Each row was made from one small tree. The marks that hang from a mark follow it in brackets, in alphabetical order. Every link used is in the known rows. Write each row's tree.
Known rows
E[N[F[U] Y]]: [ 12.2  -4.6   0.0  -1.5  -3.6 -12.1   7.3  -9.4  26.4   7.8  -1.1 -14.1
  -5.3  25.7  14.5 -33.5 -12.3  19.7  22.4   0.7 -21.8  -8.1 -25.1  22.6
  -8.8  10.3]
Y[N[F[V] R]]: [-12.5 -27.5 -34.2 -24.8 -21.8  26.1 -50.5  -0.9  -9.7  -0.7 -25.7  38.8
  -7.3 -26.7  23.6   4.2 -12.1  -6.6   3.4  -2.4   6.6  20.8 -35.0  18.0
   5.1  -0.7]
X[R Y]: [  1.8  34.7  28.6 -29.5  28.1  34.2  33.5  31.5  -8.2 -27.1  20.1  19.4
   7.0 -49.6  25.4   4.3   2.2 -18.6 -10.5  52.5  60.8  -7.7 -17.2 -30.4
 -21.4 -43.3]
V[E[N[R Y]] F]: [ -0.2  -9.7   8.7  46.3 -12.1  -7.8  41.0  -6.6  16.4   3.7  -1.3 -27.0
  13.2  60.5  -3.0  20.5  22.3  -5.7 -15.2  32.7  47.8 -13.4   6.3  25.5
  -3.2  48.3]
N[F]: [ 28.9   0.6  14.5 -25.9  10.1  15.4  -5.0  10.1  -4.0 -30.1 -18.6  23.6
  13.7  -7.0   8.1 -15.3   1.7  18.3  -6.0  13.8  -2.1 -27.5  -4.4   2.7
 -23.1  12.2]
E[N[F[U] R Y]]: [  8.0 -19.6 -22.3   9.4 -23.7  14.0   1.5 -28.6  38.2  20.0   6.7 -21.9
 -16.1  23.1  18.3  -8.5 -20.8  11.4  35.3  10.5 -13.2  12.3 -53.8  30.5
  -6.4  21.5]
Y[N[F[V[E]] R]]: [-13.1  -7.6 -37.5  -7.8 -20.1   6.9 -24.4  -6.6  -7.8   2.5 -26.8  42.9
   3.3   4.7   6.8  -3.9   7.2   1.7  -5.8   3.2  23.6   9.2 -12.6  14.5
  13.9   1.1]
A[E[N[R Y]] F]: [-29.5 -32.1   2.8  42.1 -12.6   2.2  29.5  -9.5   6.2  -2.4   4.4 -36.6
  -6.8  38.6  -8.2  -0.4 -13.7   7.7 -37.6 -23.5  41.4   1.4 -57.7  53.1
  -9.6  36.0]
X[Y]: [ -3.7  13.3  19.5 -12.7  18.6  37.7  26.5  25.6  -6.6 -33.0  22.9  -0.8
  19.3 -30.1  13.0   0.5  11.2  -9.6 -13.5  24.1  29.3  -8.3  -6.1 -19.2
  -7.8 -16.8]
N[F Y]: [  1.6 -24.8  28.6  -5.1 -18.8  15.8   2.3  -3.8  17.3 -23.1 -29.6  11.6
  10.5   6.3   6.1   1.4  12.9  16.8   0.6  13.8  -7.3 -27.6   9.7  18.2
  -8.7  37.3]
A[E[N[F[V] R]]]: [-20.6  -4.4 -45.2   7.8   2.1 -10.2  -3.8  27.7 -12.4  13.3 -26.6  -0.3
  -9.8  -1.4   7.6 -17.0 -19.8   8.8  -7.7 -11.8  19.2  33.7 -41.5  40.5
 -28.0  16.8]
N[F[V] R]: [ -0.5 -21.0 -24.8  -9.7  -8.8  33.2 -26.0  23.0   0.5   4.1 -34.3  28.4
   0.8 -30.4  -0.5   9.0  -6.7  -7.9  20.9  15.0 -16.6  17.0  -8.5   2.8
  -1.2   5.4]
V[E F[N U]]: [ 34.4  43.6  13.8   4.6  21.8 -40.1   9.3 -17.7 -17.3 -14.9  28.4 -19.3
   4.2  17.5 -16.7   6.7  19.0   4.0 -12.1  -5.1  -7.0 -21.4  40.6 -37.0
  -5.1 -18.0]
V[F]: [ 37.5   3.8  32.9 -10.5  17.8  10.6   4.7  27.6 -16.2 -33.8 -11.3  -5.4
  18.8   6.9  -8.4  16.7  13.1 -11.6 -13.3   9.1   6.6 -44.0  28.1 -18.7
 -22.7  10.7]
F[N U V]: [ -9.6  13.4   8.5 -27.8  20.0  -8.2 -30.5  10.3 -26.5  17.8  17.6   6.9
 -10.4 -57.8  -4.4   1.1 -18.8 -10.1  10.8 -30.8 -40.1  28.1  22.6 -30.4
  14.0 -51.7]
F[U V[E[N[Y]]]]: [-35.0   9.4   3.2  14.5  12.3 -25.3  31.6  16.4   9.1  42.5   2.2  -6.9
   6.1  13.9 -22.9 -22.1   3.8 -14.5  16.2 -21.0 -10.6  10.7  34.8  -4.1
  27.4 -15.0]
V[E F[N[R] U]]: [ 31.5  24.1  -8.9  16.5   4.5 -16.9   4.0 -27.8  -1.5  -4.0  32.0 -26.5
  -5.0  16.2 -14.3  27.5   8.9  -1.8  -0.9   3.1   1.6   0.1  17.2 -30.1
  -0.3  -2.6]
E[N[F R Y]]: [ -2.7 -32.6  -8.7  13.8 -24.9  16.6   0.8 -14.5  25.7   4.7 -15.6  -7.8
  -2.7  16.5  32.0  -4.1  -8.0  17.6   4.1  34.6  18.7  10.5 -47.3  50.9
 -13.9  43.5]
L[U]: [ 37.1  13.2  19.0 -33.0  -5.1  20.7   0.6  30.7 -15.2 -37.7  -4.0  -4.4
   5.7 -27.8   5.5  19.4  -4.6  -6.6   6.9 -19.3   9.0 -38.0  34.5  -9.4
 -26.4  -8.0]
F[N[R Y] V[E]]: [-54.4 -19.9  11.5  29.2 -25.5   2.4  -5.0 -13.5   1.6  25.6  -3.4   9.9
  -1.9 -22.7 -15.0  35.6  14.6  -7.4 -13.4   4.1  12.1  33.5  37.2   5.8
  32.5  12.1]
Y[N]: [  8.0  -6.4  22.9 -50.6   6.0  21.3 -14.7  -8.3 -17.9 -28.1   6.0  22.6
   6.0 -27.8  15.3   6.3 -11.4  -1.8 -26.1 -18.5  29.9 -19.8 -21.4   8.4
  -6.0  -8.1]
Y[N[F R]]: [ 19.7 -23.1 -22.4 -34.1 -23.2  30.3 -32.8 -27.2   1.9 -23.7  -7.4  28.1
  -9.3  -8.2  30.7   5.0 -16.7  11.4  -6.0   9.5  26.2  -3.4 -57.8  25.9
 -12.4  15.1]

Write each row's tree
[ 14.9   5.0 -14.2 -24.6  13.8   5.4 -20.8  25.3  -2.4   8.9 -17.8  16.1
  -0.3 -17.2 -10.3 -22.4 -10.7  -7.7  37.1 -20.8 -54.7   0.9  16.0 -26.2
  -1.9 -25.1]	N[F[U V]]
[-17.8  -7.6 -16.3   3.7  -4.8 -19.9  -8.5  14.8  10.2  32.9 -16.1   0.9
  -8.7   9.2  10.3 -36.6 -13.2   2.3  32.1  -5.4 -41.4  10.8  -1.6  12.2
   8.5  -6.2]	E[N[F[U V] Y]]
[  2.0 -43.3   4.8   7.0 -39.2  39.6  -5.1 -17.9  34.4 -10.9 -25.0   0.6
  -3.5   2.9   7.1  24.6   2.1   6.3  12.5  20.9  -3.3  -5.8 -17.3  23.2
  -5.7  50.3]	N[F R Y]
[ 30.2  35.7  17.6  12.1  36.0 -35.0  36.0  23.3 -20.0 -16.6   3.5 -11.7
  24.0  45.8  -7.1 -19.2  22.5   4.7 -28.1  27.8  45.9 -37.0  22.2   2.7
 -19.2   7.8]	V[E[N] F]
[-15.3  13.4 -18.3   8.6  41.1 -33.6  13.7  32.9 -31.6  18.5   8.8 -20.0
  -5.7  10.9 -26.1 -45.0 -22.8  -8.5 -11.5 -70.1 -14.8   8.6 -22.1   1.8
   1.9 -34.7]	A[E[N] F[U V]]
[ 37.1  21.4  18.0 -14.3  18.9 -19.1 -14.9  -9.3 -19.3 -15.6  26.0 -21.8
  -6.4  -7.8   3.3  10.1  -1.2  -0.4  -7.2  -9.0 -23.3 -13.8  18.8 -33.8
 -14.7 -23.2]	V[F[N U]]
[  6.7  18.3 -25.8 -17.9  26.9 -20.3 -18.1  30.0 -10.1  24.6  -6.7   8.3
  -5.5  -4.5   9.8 -46.2 -21.5   3.1  28.7  -7.0 -36.1  14.9 -14.3   1.2
  -6.8 -33.7]	E[N[F[U V]]]
[ 15.3   2.9  -0.2 -24.1   0.6  20.2 -19.9 -31.3  -1.2   1.7  38.9 -15.6
 -18.2 -45.6   4.3  29.5 -26.3  -4.0   9.6 -10.7 -14.6  29.5 -26.9 -12.5
  -3.7 -15.5]	F[N[R] U]
[ 32.4  23.3 -39.4  -2.5   9.8  -9.0  21.7 -21.8  15.0  13.8  18.3 -12.7
  -3.7  34.7   6.3 -30.6 -12.2  15.6  22.9  16.9   6.9   8.8 -37.5  12.7
 -10.7   6.9]	V[E[N[F[U] R]]]
[-28.5 -48.0 -10.2  17.1 -39.9  33.4 -22.2   9.5  23.7  13.7 -42.5  15.3
   0.2 -14.7  -0.7  23.3   5.0  -9.9  19.1   8.1 -19.6  14.4   5.4  15.9
  10.8  29.0]	N[F[V] R Y]
[-10.8  11.1  24.2   3.9  23.0 -21.1   2.3  -7.7 -36.3 -35.8  13.9  -9.4
   0.0  -7.7  -3.1  -8.2  -3.8  25.4 -69.2 -36.7  18.4 -11.5 -19.9  15.3
 -13.9  -5.1]	A[E F[N]]
[  0.0  -0.6 -28.5 -38.8  -1.1  -3.9 -45.1   0.2 -14.1   7.4 -11.1  27.5
 -10.0 -16.6  12.0 -25.1 -20.9  -5.0  17.4 -35.8 -35.9   3.9 -13.2  -9.8
  10.8 -35.1]	Y[N[F[U V]]]
[ -0.5   5.4  13.1   5.5  38.6 -23.4  26.9  15.9 -32.1 -20.6   5.4 -18.1
   8.8  29.0  -7.7 -37.1 -12.5  16.9 -48.4 -28.9  38.1 -24.7 -44.3  29.9
 -24.4   0.7]	A[E[N] F]
[-17.0 -34.0  13.9   7.0 -15.6  28.6  12.5  -6.7  19.8  10.9   6.7 -12.6
  -1.8  -5.1  15.6  17.6 -17.9  -6.2  -4.4  16.7  31.9  14.6 -40.9  38.0
  -2.1  31.7]	E[N[R Y]]
[ 10.3  24.1 -23.3  -4.8  13.6 -17.1   5.0  17.5  -0.5  11.0 -17.1  17.4
  12.1  11.0 -27.8 -31.3   8.6  -1.3  30.9 -14.5 -38.2  -5.0  38.7 -30.3
  11.1 -18.0]	N[F[U V[E]]]
[ -6.3 -12.0  44.1  18.5 -11.6 -14.6 -10.2 -10.8  -8.5 -25.3  -3.2 -12.6
   3.5   1.0   8.9  29.1  21.8   5.8 -35.1  14.8   2.9 -20.5  33.9   1.6
  -5.0  22.9]	V[F[N[Y]]]
[-11.9  25.6  13.8 -49.1  12.2  28.3  13.6   7.9 -13.8 -31.4  25.2  31.0
  -5.6 -48.1  50.2   4.3 -10.4 -14.9 -31.5  36.3  81.2  -5.1 -45.3 -19.2
 -12.0 -49.3]	X[R Y[N]]
[ 41.4  -6.0 -22.8 -18.7  -7.4  31.3  -7.9 -13.7  18.2  -3.2   5.2  -6.0
 -12.0  -5.1  -0.8   3.8 -19.9   2.4  38.4  -0.6 -28.9   0.1 -33.0 -10.7
 -16.6   2.4]	N[F[U] R]
[-18.1  24.2   5.9  -5.0  37.7 -23.4  21.2  38.3 -26.0  19.6  -3.6  19.2
  16.0  -3.0 -10.2 -26.4   5.1  -2.9 -12.0   3.6  29.2   3.9  28.4   8.1
   8.7 -16.7]	F[V[E[N]]]
[ 12.8 -35.1  -9.9   4.2 -38.2  33.4  -3.5 -30.5  43.0   4.8  -3.7 -15.4
 -11.9   8.7  -4.7  17.1 -11.7   1.9  44.0  -2.1 -31.3   1.6 -22.3   4.8
   2.3  27.2]	N[F[U] R Y]
[-35.7 -12.6 -47.5  -4.6 -23.1  31.7 -30.7   4.5  -3.2 -11.3  -7.0  35.3
  -1.4 -27.0  44.1  -2.4   6.2 -10.4  -0.8  26.1  19.7  34.7 -47.8   7.3
  10.2 -20.9]	X[Y[N[F[V] R]]]
[  9.8   5.8 -46.1   3.8  -1.6   5.6  -1.6   3.6  13.7  25.6 -13.5   8.2
  -1.3   5.1 -25.9  -6.9   1.3 -10.0  40.2  -8.4 -31.6  13.9  15.8 -24.1
  14.4  -8.2]	N[F[U V[E]] R]
[ 19.1  31.9  27.6   9.8  24.1 -33.5   8.5  -0.5 -27.8 -31.3  10.8  -1.3
  17.4  16.9  -2.8  11.7  30.9  10.8 -43.8  19.2  23.8 -30.3  44.1 -16.0
  -9.7   2.5]	V[E F[N]]
[ 50.4  33.2  10.1   4.4  24.3 -15.4  36.5   6.7  -2.0 -13.3  10.7 -22.6
  16.9  39.5 -40.3   2.9  21.5 -13.4   7.7  -9.2  -7.2 -45.2  49.2 -43.8
  -9.1  -3.3]	V[E F[U]]
[-18.8  -7.6  -0.1  12.7  -7.4 -22.9  28.8   1.7  11.9 -15.5 -23.8 -21.9
  -3.3  37.9  10.8 -25.7  -4.3  34.4 -28.0  -7.3  23.4 -10.4 -28.1  54.3
 -31.8  43.1]	A[E[N[F Y]]]
[ 45.3  25.6 -20.4  16.7  16.1 -15.2  32.4  -5.5   1.4  11.7  26.0 -31.5
   2.1  49.7 -13.5   1.5   3.1 -10.8  11.9   9.4  21.3  -2.6  -7.9 -10.5
 -10.4   4.8]	V[E[N[R]] F[U]]
[ 12.3  -5.0  30.9  11.3 -11.6 -19.2  -6.8 -22.1   2.2  -8.0  20.3 -31.5
  -7.9   6.4  -2.5  27.3   9.2  -1.7  -5.9  -8.6 -30.6 -15.6  34.4 -21.2
  -1.9   5.0]	V[F[N[Y] U]]
[ -6.2  -9.7  23.1  45.3 -27.6  -9.7   9.4 -29.0  10.3  -7.1   1.4 -18.5
   2.7  27.6  -4.7  48.1  30.8   2.1 -29.9  27.8  28.1  -4.5  29.9   2.1
   5.8  38.5]	V[E F[N[R Y]]]
[ 33.5  41.1 -15.9  -9.4  30.2 -33.4  25.3  -7.4   2.2   2.0  12.4  -2.7
   4.8  41.0   3.9 -54.6  -2.5  23.3  10.1   6.7  -1.3 -15.9 -14.5   5.5
 -12.1  -8.3]	V[E[N[F[U]]]]
[ -0.6  18.3  -6.4   0.2  15.1 -11.1   2.8  32.0 -11.1  -3.6 -36.4  34.8
  22.4   4.2 -19.4 -21.3  22.5   6.5  -2.8   7.8  -7.0 -13.3  41.5  -9.4
   8.2  -2.3]	N[F[V[E]]]
[-14.9  19.2 -17.9   1.9   4.9  -6.1 -12.1  -8.5 -10.2  30.8  26.7   2.9
  -9.8 -37.7 -20.0  15.0  -7.2 -17.0  16.1 -15.5 -17.2  45.2  19.8 -25.7
  24.0 -31.3]	F[N[R] U V[E]]
[-40.3 -28.2   0.1   4.6 -30.0  12.9 -29.4 -16.2  12.7  36.3  16.1 -10.0
 -19.6 -49.4  -7.8  39.6 -16.1 -19.7  24.8 -21.9 -35.3  49.8  11.1 -10.0
  27.6 -10.4]	F[N[R Y] U V]
[-29.5 -30.5  13.1   3.5 -20.9  12.7 -18.4  23.9   8.0   2.4 -46.3  25.2
  10.0  -9.8  -0.2  -4.6  12.6   3.1  10.4  -0.4 -27.5  -7.3  30.3   8.7
  11.1  16.6]	N[F[V] Y]
[-24.4 -33.8  27.8   4.6 -29.6  27.5 -15.6 -35.3  14.1  -4.4  14.7  -6.0
  -8.2 -38.2  15.0  48.0  -5.4   4.0 -17.4  11.4  12.9  24.9 -12.3  20.5
   5.8  25.3]	F[N[R Y]]
[ -8.5 -30.8  13.1  21.2 -25.6  14.0 -15.7 -45.1  11.4   7.0  33.4 -18.8
 -18.7  -5.6  -0.7  21.3 -10.5   3.4  -2.4 -19.0 -24.4  14.8 -29.6   4.8
  24.1  -2.3]	A[F[N[R Y] U]]
[ 12.3 -21.9   8.8  19.9 -28.6   3.9 -16.9 -35.0  15.8   5.6  22.0 -38.4
 -17.8   2.2   2.3  48.2  -0.2 -13.1  10.6  -1.2 -20.7  11.4   7.9 -13.9
   0.7  16.4]	V[F[N[R Y] U]]
[-52.9 -18.1  36.8   1.3 -10.6  -1.6 -23.0   6.5 -15.2  10.9 -10.6  16.1
  -0.4 -50.1   3.2  22.2   3.4  -6.9 -18.2  -5.7 -14.6  20.0  38.8   4.9
  21.2  -7.5]	F[N[Y] V]
[  4.8  16.2 -10.1  15.4   1.1 -31.4  31.8 -20.4  24.0   8.3   5.9 -14.6
   2.1  57.6  -0.6 -41.1   3.7  25.2  13.0   7.8  -2.9 -16.2  -2.5  18.1
   1.6  16.9]	V[E[N[F[U] Y]]]
[ 45.3  47.6   1.7   6.7  39.3 -40.1  39.7  11.5  -9.7   2.1  21.1 -28.2
  11.8  52.2 -15.3 -25.3  10.5  -0.9  -0.1   1.4  13.3 -31.3  17.5 -20.2
 -13.3  -7.7]	V[E[N] F[U]]
[-47.2 -19.5  -3.3  33.1  -9.0   4.0  22.9  14.4  12.9  38.3  -8.8   1.8
   6.9   5.5 -12.3   9.1   7.0 -15.2   2.6   8.4  30.9  29.9  12.0  23.0
  27.2  18.6]	F[V[E[N[R Y]]]]
[ -0.6  23.2   0.5 -11.0  25.7  -3.3  21.1  24.2 -10.7  21.5   3.0   3.2
  14.1 -11.4 -44.7  -8.7   6.6 -25.3  25.4 -33.3 -23.3  -3.4  56.2 -40.7
  22.7 -32.2]	F[U V[E]]
[-14.2 -37.3 -23.9   9.9 -38.3  28.1 -19.6  -0.6  33.8  30.4 -24.7  -3.5
 -10.5  -8.1 -12.3  14.2  -9.1 -17.6  53.0 -12.4 -52.1  21.2   1.9  -5.8
  15.1   9.3]	N[F[U V] R Y]
[-14.4  30.3   1.6  15.6  29.5 -37.6  -9.7   0.7 -34.4  13.5  24.0  14.0
   1.2  -3.4 -26.1 -26.1   7.0  -2.2 -14.0 -34.6 -31.9   7.0  33.9 -31.1
  37.8 -48.6]	A[F[N U V[E]]]
[  0.2  29.0  -6.2 -43.5   5.0  13.4  -2.6  -2.7  -7.0 -41.6   2.8  42.5
  -7.5 -27.4  60.2 -17.1  -4.4   7.8 -24.1  52.6  67.1 -11.7 -60.2  -3.1
 -17.2 -39.3]	X[R Y[N[F]]]
[-30.9 -11.5   8.2  23.2 -15.4 -10.0  11.1  16.5  10.4   6.0 -45.7  25.3
  19.1  24.0 -20.5 -11.6  31.0   8.8   2.6   7.4 -14.5 -14.7  53.5   4.9
  19.4  20.7]	N[F[V[E]] Y]
[-26.5 -10.8   0.4 -12.5   1.1  19.3 -42.7   7.3 -24.0  12.9   4.3  18.7
 -11.4 -69.7   7.8  31.7 -11.5 -13.5 -10.4   1.0  -2.0  44.9   1.5  -4.2
   9.0 -16.6]	F[N[R] V]
[  5.5  18.2  28.6  27.4  -3.3 -40.9  19.9 -28.4   4.0  -5.2  19.6 -29.4
   2.2  34.4 -18.3  13.8  25.3   1.8 -11.7  -5.1 -10.6 -20.9  56.0 -23.2
  10.6   8.1]	V[E F[N[Y] U]]
